Known rows, with every way that one mark hangs from another:
Z_300{Z_257{Z_785}}: [.08,.09,.06,-.03,.01,.07,-.07,.09,-.12,-.22,.34,.49,-.10,.28,-.27,-.13,.02,-.01,-.13,-.06,-.16,-.01,.06,.03]
Z_897{Z_785{Z_46{Z_352} Z_257{Z_300}}}: [-.02,.16,.06,.27,-.28,-.06,-.10,.31,-.24,-.12,.29,.30,.19,-.01,-.22,-.09,-.18,-.08,-.12,.02,-.08,-.17,.02,.13]
Z_434{Z_46 Z_388 Z_897{Z_785{Z_257}}}: [-.22,-.43,-.13,-.19,-.35,.25,-.37,.27,.14,.12,.16,.40,.01,.05,.34,-.28,-.39,-.13,-.13,.18,-.24,.17,.05,.00]
Z_352{Z_46{Z_434 Z_785{Z_257}}}: [.01,.09,.20,.03,.05,-.03,-.18,.08,-.36,-.15,.36,.19,.15,-.01,-.21,.02,-.18,-.32,-.26,.08,.26,-.31,.13,.50]
Z_257{Z_300}: [.07,.20,-.13,.09,-.21,.29,.00,.06,-.35,-.20,.28,.54,-.09,.23,-.30,-.17,-.34,-.07,-.03,.08,.11,.12,.01,.07]
Z_785{Z_46}: [.24,.33,.05,.12,-.10,.34,-.07,.35,.01,-.11,.31,.49,-.01,-.02,-.24,-.11,-.32,-.04,-.25,-.13,.14,.10,.26,.06]
Z_897{Z_434 Z_785}: [-.12,-.25,-.07,.04,-.06,.19,-.16,.21,-.08,-.07,.10,.64,-.13,.01,-.27,-.18,.02,.14,-.01,-.29,.28,-.14,-.09,.03]
Z_897{Z_434{Z_388} Z_785{Z_46{Z_352}}}: [.04,-.26,-.01,-.05,-.23,.20,-.24,.31,.29,.07,.13,.55,.13,-.21,-.09,-.30,-.25,.22,-.13,-.18,.26,-.26,-.04,-.10]
Z_46{Z_352 Z_434{Z_388 Z_897} Z_785}: [.11,-.20,-.26,-.29,-.22,.18,-.18,.16,.06,.19,.11,.19,.01,.06,-.03,-.35,-.52,-.03,-.09,.30,.20,-.59,-.03,.33]
Z_388{Z_434{Z_46{Z_352} Z_897{Z_785}}}: [.02,-.23,-.05,-.03,-.22,.16,-.30,.18,-.13,.02,-.01,.50,-.10,.18,.03,-.34,-.38,.16,-.04,.14,.34,-.19,-.04,.03]
Z_388{Z_434}: [.02,.20,-.03,.03,.07,.26,-.12,.17,-.20,-.16,.19,.51,-.27,.08,-.39,-.15,-.34,.09,-.11,.02,.50,-.04,.11,.21]
Z_897{Z_434{Z_388} Z_785{Z_46{Z_352} Z_257}}: [-.19,-.22,.07,-.02,-.08,.03,-.30,.39,.24,.10,.16,.37,.20,-.22,-.15,-.17,-.22,.08,-.21,-.08,.14,-.29,.05,.04]
Z_257{Z_300 Z_785{Z_46 Z_434}}: [.19,.36,.07,.00,-.17,.15,-.13,.04,-.22,.01,.23,.43,-.02,.20,-.11,-.13,-.36,.04,-.05,-.06,-.01,.25,.01,-.12]
Z_46{Z_352 Z_785{Z_257{Z_300} Z_434{Z_388}}}: [-.24,.15,-.07,-.10,.01,-.02,-.04,.03,-.17,.10,.05,.07,.09,.02,-.29,-.14,-.53,-.09,-.03,.32,-.06,-.53,.06,.28]
Z_257{Z_785{Z_46{Z_352} Z_434{Z_388}}}: [.24,.24,.08,-.21,-.12,.18,-.12,.19,.19,.09,.11,.37,.03,-.09,-.05,-.20,-.42,.18,-.13,-.02,-.05,-.19,.15,-.10]
Z_46{Z_352 Z_434{Z_897}}: [.07,.07,-.23,-.17,-.01,.13,-.16,.26,-.06,.08,.11,.36,-.03,.24,-.16,-.25,-.40,.05,-.11,.25,.28,-.49,.08,.28]
Z_257{Z_300 Z_785}: [.22,.12,-.04,.06,-.37,.24,-.05,-.02,-.44,-.20,.27,.53,-.14,.25,-.19,-.18,-.18,.00,.04,.04,-.08,.18,-.10,-.05]
Z_352{Z_46{Z_434{Z_897}} Z_785{Z_257{Z_300}}}: [-.08,.04,.01,.05,-.01,-.15,-.16,-.05,-.51,.08,.24,.18,.24,.01,.14,.11,-.32,-.32,-.13,.22,.13,.01,-.05,.43]
Z_897{Z_434{Z_46 Z_388} Z_785{Z_257{Z_300}}}: [-.38,-.46,-.03,-.07,-.28,.16,-.43,.10,-.08,.03,.15,.50,.07,.08,.01,-.22,-.23,-.11,-.03,.09,.10,.15,-.15,-.13]
Z_434{Z_46{Z_785} Z_388 Z_897}: [.08,-.37,-.15,-.24,-.41,.48,-.28,.11,.12,.16,.13,.41,-.03,.10,.27,-.37,-.58,-.16,-.13,.21,-.08,.08,.07,-.02]
Z_352{Z_46 Z_785{Z_257 Z_434{Z_897}}}: [-.17,.16,.11,-.03,.32,-.13,-.04,.01,-.24,.20,.02,.20,.16,-.17,.14,.15,-.34,-.16,-.15,.02,-.06,-.10,.18,.37]
Z_300{Z_257{Z_785{Z_352 Z_434{Z_388}}}}: [-.19,.14,.00,-.21,.27,-.11,-.11,.06,.10,.02,.27,.43,-.01,.25,-.16,-.09,-.23,.12,.03,.02,-.25,-.14,.13,-.06]
Z_352{Z_46{Z_434} Z_785}: [.21,.11,.08,.05,-.01,.05,.00,-.02,-.38,-.13,.19,.35,.09,-.20,-.05,.08,-.15,-.17,-.07,-.08,.29,-.18,.03,.35]
Z_300{Z_257{Z_785{Z_46 Z_434}}}: [.06,.32,.15,-.07,.19,.00,-.15,.15,.08,-.04,.30,.40,.01,.25,-.21,-.08,-.14,.02,-.23,-.15,-.09,.05,.14,-.04]
Z_352{Z_785{Z_46}}: [.25,.28,.01,.22,-.11,.24,.08,.24,-.14,-.02,.15,.37,-.02,-.24,-.15,.05,-.23,-.10,-.07,-.18,.02,.02,.16,.11]
Z_300{Z_257}: [-.05,.17,-.03,.00,.14,.11,-.05,.18,-.05,-.23,.34,.49,-.05,.26,-.36,-.11,-.13,-.06,-.20,-.03,.01,-.06,.16,.15]

Rows:
[-.19,.32,-.01,.03,.28,-.03,-.06,.29,-.02,.33,.00,.12,.05,-.13,.00,.12,-.41,-.14,-.16,.00,-.12,-.02,.24,.27] -> Z_352{Z_785{Z_46 Z_257 Z_434{Z_897}}}
[-.20,-.09,.01,.02,-.27,.14,-.22,.08,-.22,.01,.27,.29,.13,.14,-.03,-.12,-.53,-.27,.05,.35,-.21,-.03,.13,-.02] -> Z_434{Z_46{Z_785{Z_257{Z_300} Z_352}} Z_388}
[.16,.22,.01,-.16,-.26,.22,-.18,.01,-.02,.07,.26,.42,.00,.09,.02,-.21,-.49,.04,-.07,.01,-.05,.31,-.02,-.17] -> Z_257{Z_300 Z_785{Z_46 Z_434{Z_388}}}
[-.38,-.11,-.07,-.10,-.16,.06,-.28,.09,-.12,.00,.11,.31,.00,.09,.04,-.15,-.36,-.13,.03,.12,-.15,.11,-.04,.01] -> Z_897{Z_785{Z_257{Z_300} Z_434{Z_46 Z_388}}}
[-.41,.20,-.09,.04,.24,-.16,-.10,.10,-.32,.29,.13,.15,.05,.31,-.16,.00,-.51,-.14,.08,.24,-.18,-.26,.14,.27] -> Z_46{Z_785{Z_257{Z_300} Z_352 Z_434{Z_897}}}
[.00,.16,.21,.18,.08,-.03,.06,.06,-.41,-.13,.19,.28,.18,-.30,-.08,.19,-.12,-.25,-.16,-.03,-.05,-.10,.20,.36] -> Z_352{Z_46 Z_785{Z_257}}
[-.10,-.03,.01,.02,.02,.05,-.23,.16,-.24,.15,-.07,.28,-.03,.08,-.02,-.09,-.46,-.01,-.07,.34,.23,-.23,.12,.17] -> Z_388{Z_434{Z_46{Z_352{Z_785{Z_257}}} Z_897}}
[-.50,.48,-.04,.07,.40,-.20,-.05,.16,-.35,.07,.18,.28,.04,.28,-.36,.11,-.45,-.06,.11,.22,-.09,-.16,.24,.18] -> Z_785{Z_257{Z_300} Z_352 Z_434}
[.03,-.09,-.30,-.34,-.13,.19,-.20,.25,.15,.16,.13,.35,.00,.11,.00,-.33,-.56,.07,-.13,.34,.24,-.41,.05,.23] -> Z_46{Z_352 Z_434{Z_388 Z_897}}
[-.21,.01,-.08,.20,-.20,.00,-.08,.18,-.39,-.20,.28,.36,-.04,.10,-.24,-.07,-.08,-.14,.00,.00,-.11,.01,-.06,.21] -> Z_897{Z_785{Z_257{Z_300}}}
[-.08,.11,.19,-.22,.25,-.17,-.13,-.05,.04,-.04,.34,.46,.18,.18,-.01,-.06,-.25,.07,-.05,-.01,-.20,-.09,.15,-.05] -> Z_300{Z_257{Z_785{Z_352{Z_46} Z_434{Z_388}}}}
[.22,.25,.02,-.14,-.28,.15,-.13,.03,-.02,.07,.19,.37,.10,.08,-.03,-.24,-.52,.14,-.06,.10,-.05,.00,-.01,-.17] -> Z_257{Z_300 Z_785{Z_46{Z_352} Z_434{Z_388}}}
[.13,-.07,-.07,-.10,-.23,.33,-.18,.22,-.04,.05,.02,.52,.03,.26,.07,-.30,-.48,.02,-.12,.24,.01,-.18,.18,-.06] -> Z_434{Z_46{Z_352} Z_897}
[.09,-.25,-.18,-.12,-.40,.32,-.22,.32,.31,.15,.27,.47,.02,-.09,.27,-.35,-.43,.03,-.18,-.09,-.09,.20,.01,.01] -> Z_434{Z_388 Z_897{Z_785{Z_46}}}
[.21,.28,-.05,.13,-.05,.15,-.03,.25,-.16,.01,.18,.29,-.02,-.17,-.17,.04,-.21,-.15,-.07,-.10,.23,-.08,.09,.23] -> Z_352{Z_785{Z_46{Z_434}}}
[.04,-.01,-.08,.13,-.16,.09,-.12,.39,.03,.13,.27,.51,.07,.08,.08,-.18,-.30,.09,-.02,-.13,-.12,.00,.12,.02] -> Z_434{Z_897{Z_785{Z_46 Z_352}}}
[-.16,.47,.15,.23,.20,-.04,-.10,.49,-.07,.01,.39,.31,.16,.03,-.32,.12,-.33,-.11,-.16,.06,-.11,-.10,.44,.15] -> Z_785{Z_46 Z_257 Z_352}
[-.09,-.27,-.04,-.24,-.12,.46,-.35,.15,.16,.04,.09,.66,-.05,.06,-.07,-.25,-.39,.02,-.13,.06,.31,.09,.08,-.20] -> Z_897{Z_434{Z_46 Z_388}}
[.04,.09,-.08,-.23,.03,.18,-.13,.10,-.07,.15,.05,.45,-.22,.22,.01,-.18,-.29,.14,-.02,-.02,-.09,.02,.07,.03] -> Z_257{Z_785{Z_434{Z_897}}}
[-.14,.26,-.12,-.20,.20,.14,-.18,.32,.37,.40,.19,.39,.12,.06,.13,-.15,-.76,.12,-.09,.06,-.05,.02,.32,-.03] -> Z_785{Z_46 Z_352 Z_434{Z_388 Z_897}}
[-.32,.34,-.02,.21,.11,-.10,-.03,.21,-.43,-.09,.33,.36,.06,.25,-.36,.07,-.35,-.13,.06,.25,-.15,-.08,.21,.17] -> Z_785{Z_257{Z_300} Z_352}
[-.32,-.46,.03,-.12,-.16,.09,-.37,.27,.10,.04,.01,.46,.12,-.07,-.06,-.22,-.19,.03,-.07,.08,.09,-.30,.00,-.08] -> Z_897{Z_434{Z_46{Z_352} Z_388} Z_785{Z_257}}
[-.06,.13,-.07,-.19,-.01,.04,-.34,.46,.24,.23,.28,.13,.21,.00,-.01,-.15,-.57,-.12,-.36,.35,.13,-.27,.23,.29] -> Z_785{Z_46{Z_352 Z_434{Z_388 Z_897}} Z_257}
